Each row was made from one walk, in order. Every step used is in the known rows, and no mark comes twice. Write each row's walk.
In the rows, 128 means zero.
Known rows
Q-V-P: [170 142  84  83 138 172 125 136 142 135 133  97 158 153 125  94 122 136
  90 140 208 111 126  82 125 175 126 164 133 193 146 114 133 106  99 106
 190 162 157 117 109 103 127 163  72 163 155 126 129 161 141  95]
W-M-T-P-V: [ 95 140  99 135 147 221 136  95 165 119 118 170  99 196  91 184 111 171
 142 176 128 157 179 105 170 132  74 174 168 116 179 137 161 185 151 138
 135 117 182  92 102  77 119 129  70 118 106 102 130 151 132  92]
Q-V-P-T: [170 126  63  60 121 171 117 130 147 124 126 133 126 203  98 126 140 192
 128 136 187 139 142 105 143 161 101 169 124 190 184 101 163 162  91 133
 181 143 127 122 140  87 114 178  70 187  87 135 117 128 166 102]
E-T-M-W: [ 84 162  81 148 117 109 186 138 158 109 114 181 150 113 156 161 169 192
 121 127 105 147  76 133 149 175  76 146  98 120 149 131 170 171 163 145
 135 130 123  89 100 155 170 132 172  96 112 117 133 100 152 105]
Q-V-P-T-J-G-F: [133 159  78 114 102 150 176 151 155 111 127 118 129 122 100 148 135 146
 117  90 137 127 154 105 160 162 163 173 143 188 148  86 136 175 118 128
 197 128  79 139 137  75  66 186 109 144  92 232 136  90 130 160]
P-T-L-K: [101 130 135 115 113 112  79 115 153 108 110  97 117 221  51 112 138 178
 155 110  95 147 133 146 165 117 166 138 132 151 134 142  98 175 135 159
 110 106  93 121 155 129 145 142 112 143 117 141 198 103  92 108]
D-T-M: [138 153 145 164  86 142 144 137 108 105 138 142 126  89 171 145 127 181
 165 149  83 163 105 166 148 144 117 133 145 134 146 162 158 184 127 117
 116 142  91  61 128 137 171 143 159 125 111  94 120 136 155  91]
J-G-F: [117 133 126 138 124 108 162 136 143 131 159 107 111  91 143 144 126 113
 132  80 122 127 133  93 145 123 154 121 130 160 101 109 103 152 143 151
 152 139  86 145 139 124  76 132 134 114 114 217 132  96 123 168]
W-M: [120 160 124 144 137 135 129 114 137 139 154 148 101 157  94 101  92 149
 131 134 102 131 149 149 147 134 115 119 123 115 148 141 146 141 133 128
 102 122 139 124 133 149 128 127 156 161  85  96 128 150 125  98]
J-T-M-W: [ 97 186  97 152 113 143 222 158 156 114 110 159 135  84 179 147 169 185
 117 110 106 139 108 139 135 159  67 119  67 114 153 144 156 183 149 165
 124 133 104  63 106 141 159 161 144 102  95 121 162 108 150 114]
V-P-T-D: [161  89  59 157 149 205 130 115 143  95 144 151 102 161 114 122 151 203
 135 131 124 168 164  90 142 154 151 160 168 115 197  98 162 157  91 123
 119  93 111 160 102 126 107 112  84 146  92 134 113 145 160  89]
W-M-T: [130 157 128 142 115 164 101 109 158 136 167 176  90 157  74 133 120 208
 134 137  69 114 156 161 148 121  95 171 122 131 159 128 178 199 164 143
 112 101 148  85  98 124 141 134 139 178  57 134 125 164 128 126]
M-T: [133 134 132 125 106 156  97 117 150 127 147 161 115 133 101 154 151 194
 127 128  93 113 139 145 131 110 108 176 120 139 148 115 165 184 160 141
 132 110 138  90  97 109 141 139 115 157  85 152 125 148 134 147]
T-P: [128 121 146 158 150 180 167 121 128  96 106 139 136 157 147 137 128 117
 138 162 132 138 120  91 173 117 115 145 156  91 129 132 120 123 112  96
 136 137 146 129 109 125 129 153 108  63 137  92 110 158 116 100]
T-L: [134 150 141 133 113 109  93 139 123  84 131 105 129 166 104 111 113 119
 108 118  81 124 144 155 168 133 182 143 118 133 130 133 119 132 140 136
 122 146 117 124 153 134 126 115 149 132 153 135 182 115  95 136]
V-P-T-J-G: [114 120  87 105  75 152 194 118 155  59 129 130 147 131  98 145 133 138
 141 120 128 133 157 130 192 132 150 145 129 148 146  80 137 201  74 122
 163 116  70 135 147 114  91 201 141 137  97 189 132 145 170 128]
D-T: [160 151 131 133  90 131 117 114 130 111 152 123 113 120 140 128 127 163
 157 141 116 127 111 148 124 134 142 151 148 154 144 111 162 177 123 120
 150 134 110  85 142 158 115 176 163 149 105 122 107 143 154  97]
V-P-T-J: [126 145  64 118  92 167 143 117 133  81  96 157 138 166  91 145 137 188
 133 149 116 145 164 142 158 156 148 170 136 132 184  71 199 170  91 107
 144 110 104 134 125  81 106 187 123 157  82 159 129 139 148 109]
D-T-L-K: [123 151 162 139  94 111  80 112 150 106 132  77 124 181  75  97 125 164
 157 122  88 129 109 151 151 123 193 145 150 160 116 142  98 177 145 138
 118 121  95  92 143 162 152 157 152 133 142 127 191 130  89  92]
G-F: [132 150 122 149 140 124 119 137 128 148 130 120  98 111 138 137 130 143
 127 102 111 133 134 104 111 137 155 130 133 148 119 116 136 116 163 139
 134 136 115 141 124 107  95 117 130 121 111 187 134  82  97 156]
K-L-T-M: [108 137 128 165  94 131 128 138 125 126 127 120 137 162 143 121 141 161
 171 132  51 151 133 156 126 118 151  74 157 164 132 175 175 193 122 133
 100 121  96  94 160 123 182 116 177 132 116  76 130 104 122 108]
T-J-G: [101 132 125 136  81 129 205 133 145  74 128 128 161  88 110 147 126  95
 124 111  98 116 147 150 184 126 156 138 140 125 124 102 106 180 100 117
 157 109  80 132 141 127  96 176 156 103 127 187 138 134 147 152]
J-T: [157 156 101 116  82 159 163 118 152 142 164 112 120 116 136 139 170 164
 133 130 142 121 139 152 109 116 119  73 111 141 149 127 130 155  97 172
 145 129 116  80 126 142  98 159 104 150  79 107 129 129 169 132]
K-L: [123 144 128 140 135  94  75 128 149 145 120 106 136 179 131  98 107  87
 119 103 109 122 136 148  92 122 179 109 140 137 162 111 140 140 111 146
 115  98 120 123 182 114 112 170 159 166 127 114 136 114 117 108]
J-G: [109 106 143 110 108 119 180 128 146  99 153 112 145 105 136 129 128  85
 139 102 141 123 127 115 176 107 129 109 126 148 108 126  81 176 101 140
 143 130  86 133 152 149 104 152 141 117 135 162 132 135 156 142]
T-J-G-F: [109 152 118 155 103 120 182 144 145 112 127 117 125  81 120 156 133 115
 121  87  94 123 144 123 149 136 173 138 140 146 115  98 121 159 142 133
 158 117  74 144 135 102  71 159 152 106 105 228 138  96 112 173]
Q-V-P-T-M: [144 130  82 105 114 168 147 146 125 111 112 154 130 166 133 143 133 208
 145 144 139 171 127 135 164 165  87 144 124 170 177 154 162 166 103 128
 144 150 100  93 127  86 175 145  77 160  98 105 128 124 167  87]
P-T-J-G: [102 127 107 112  71 130 196 129 152  66 121 146 142 122  88 159 139 130
 147 109  96 137 160 161 194 122 146 140 129 134 157  96 129 218  93 129
 159 103  62 137 159 113  83 193 145 127  84 188 129 120 164 147]
K-L-T-P-V-Q: [124 122 121 119 117 216 132 110 129 139 122 126 130 220 103 124 143 136
 175 155 116 127 162  68 145 126 128 119 186 130 156 101 154 188 105 102
 166 160 144  77  92 116  94 102 101 136 166 119 139 133 103  95]

Write each row's walk
[126 128 112 128 100 115  91 121 155 148 144  92 132 195 106  95 145 137
 168 122  73 112 149 132  89 101 181  81 164 182 133 134 187 187 115 140
 129 108 115 122 185 137 120 130 195 160 113  96 123 100 116 121]
K-L-T
[140 158  54 105  90 175 148 139 146  94  87 150 153 169  75 143 137 185
 119 144 132 133 161 155 150 175 146 188 141 151 200  82 189 166 100 100
 181 108 115 127 120  66 106 199 100 164  88 157 129 127 143 115]
Q-V-P-T-J
[103 182 117 164 117 124 193 149 140  97 102 166 135  86 185 139 141 186
 134 119  88 144  87 141 141 171  79 167  91 119 153 134 175 198 172 131
 123 143 100  63 117 152 169 172 185 104 112 128 144 118 145  89]
D-T-M-W
[ 82 163  93 139 131 126 193 156 149  97  84 190 122 128 160 154 151 199
 134 107  94 165 114 136 156 164  52 161  68 111 166 133 179 200 163 159
 109 130  99  91 124 123 171 154 148 113  81 134 150  93 150 110]
P-T-M-W
[137 122 126 116 131 229 156 108 117 125 115 141 123 178 110 144 135 134
 158 160 145 134 152  63 163 141  99 140 170 104 152  97 120 153 113  92
 168 169 152  82  53 109  97  96  65 114 175 142 138 146 110 101]
T-P-V-Q
[116 150  87 133  79 142 150 128 134  85  82 168 133 150  75 164 141 175
 141 138  80 142 166 176 151 146 149 167 133 112 184  94 192 187 116 118
 143  86 102 133 132  81 106 177 139 143  71 157 127 109 140 137]
P-T-J
[ 80 160 108 155 113 132 203 157 150 106 105 159 146 109 168 135 163 186
 140 121  73 136 109 117 141 148  78 132  90 134 125 160 181 195 178 142
 117 136 111  81 120 152 181 122 185  89 111 120 148 104 127 116]
L-T-M-W
[163 166 149 134  82 113  89 130 127  70 148 105 117 162 111 106 110 145
 129 126  71 124 132 169 163 137 197 158 131 153 144 118 146 176 134 134
 139 149 101  89 168 157 116 150 176 148 135 126 163 121 117 113]
D-T-L
[106 169  66 113 132 150 187 163 156 108  82 173 141 145 157 136 152 203
 111 115 141 153 107 108 156 192  51 183  72 149 181 126 177 185 150 139
 149 144 113  83 116 109 169 172 114 132  99 136 156 105 155  98]
Q-V-P-T-M-W
[130 140 124 126 126 246 142  94 135 138 143 170 101 196  83 145 127 178
 163 171 119 128 167  79 169 138  78 162 165 102 167  99 152 189 132 100
 154 159 165  60  48 112 102  98  70 146 132 134 138 168 110  96]
W-M-T-P-V-Q
[133 116 124 107 114 234 157 106 124 130 125 131 122 194 108 139 152 155
 179 165 124 132 155  54 159 126 104 122 179 125 142 111 146 177 117  98
 173 173 154  84  65 121  96  77  82 114 168 126 130 139 106 107]
L-T-P-V-Q
[167 124  87 177 113 200 174 127 147 119 166 132 111  98 124 134 175 178
 123 125 107 140 157 133 114 139 161 108 170  94 181 130 126 148 104 151
 120  81 111 123  87 153  99 107  91 124  88 111 132 138 153 122]
J-T-D
[140 136 113 104 101 113  87 130 132  78 122 131 108 212  76 126 125 162
 132 110  80 146 161 159 178 128 166 150 112 141 164 119 149 178 124 159
 123 138  98 125 176 116 112 135 133 160 101 137 169  92 119 131]
P-T-L
[117 124 112 140 105 136 148 135 116 106 111 171 113 147 139 167 139 198
 168 136  88 182 133 161 163 139  94 124 119 126 166 161 159 187 128 138
 106 129  88 101 134  99 170 130 112 134  83 106 131 106 158 113]
P-T-M
[113 122 130 156  93 144 160 138 118 118 136 137 137 127 142 144 149 188
 173 144  64 156 128 139 148 119 122  86 148 156 117 193 168 186 139 122
 114 142 105  93 127 131 185  83 157 111 119  86 125 121 132 118]
L-T-M
[143  91  94 182 124 191 150 130 146 115 153 135 121 124 103 117 164 179
 151 136  65 142 159 111 129 128 179 124 201 127 148 144 160 175 128 119
 118  88 119 154 109 163 125  59 140 105 115 115 116 126 121 125]
L-T-D
[170 102  51 136 148 211 133 135 154 107 135 148 114 168  97 126 150 200
 120 134 140 158 159  99 139 169 144 187 179 142 213 108 151 157 102 120
 148  96 120 155 101 113 114 128  61 155  99 133 116 138 157  97]
Q-V-P-T-D
[120 165 116 155  76 163 137 128 146  94 105 171 141 113  76 169 147 188
 112 141  59 112 159 185 142 138 142 200 141 109 170  95 194 188 152 110
 146  84 125  99  89  80 136 166 141 136  88 173 137 147 111 151]
M-T-J
[ 76 171 105 162 120 115 172 155 157 119  98 152 145 135 165 116 155 173
 136 111  63 137 114 128 124 147 104 120 101 142 139 148 186 204 167 146
 108 129 110  88 145 141 176 143 199 116 116 114 160  94 123 105]
K-L-T-M-W
[134 127 130 116 121 242 142 102 124 126 125 158 121 182 101 157 146 169
 159 160 131 127 157  72 158 132  86 173 166 109 167  90 140 179 132  99
 170 160 157  62  40  99 105  95  57 126 151 153 135 158 110 111]
M-T-P-V-Q
[145 111  67  83 124 159 113 106 136 108 131 134 109 201 117 123 139 203
 150 133 170 156 146  96 151 135 116 142 115 162 165  89 179 161  80 137
 141 140 114 131 140 107 111 164  95 180  83 134 112 137 175  93]
V-P-T
[151 126  88  96 109 139  80 117 134  69 129 114 110 225  92 103 118 175
 122 120 114 146 164 124 184 138 169 154 108 156 159 100 158 159 101 144
 130 157 109 124 168 114 118 139 121 180 118 139 167 120 133 109]
V-P-T-L
[ 96 119  88 131 132 191 130 113 161 125 103 114 122 222 118 155 123 126
 161 161 133 154 177  81 142 117 133 123 197 146 157 140 159 179 118 138
 151 116 158 115 152  93 104 128 102 102 142  78 131 109 121  86]
K-L-T-P-V
[110 145 102 147  66 150 158 132 140  97 108 137 151 136  84 141 152 164
 151 150  55 117 163 158 138 128 175 130 169 143 135 121 197 182 126 100
 151 104 115 128 123 116 122 135 181 118 103 133 130 121 109 144]
L-T-J
[147 106 107 195 133 198 120 124 151 107 151 173 115 102 103 141 162 197
 119 124  64 130 156 134 132 135 145 195 176 100 181 119 147 182 157 129
 106  70 127 130  68 132 138  93  96 124  94 146 128 154 124 132]
M-T-D
[110 159 103 154  66 131 129 133 150 113 101 121 155 166  81 120 140 142
 146 137  40 109 166 173 113 126 203 126 174 149 154 107 205 191 118 107
 139  81 106 126 157 101 115 162 199 140 107 125 137 111 101 133]
K-L-T-J
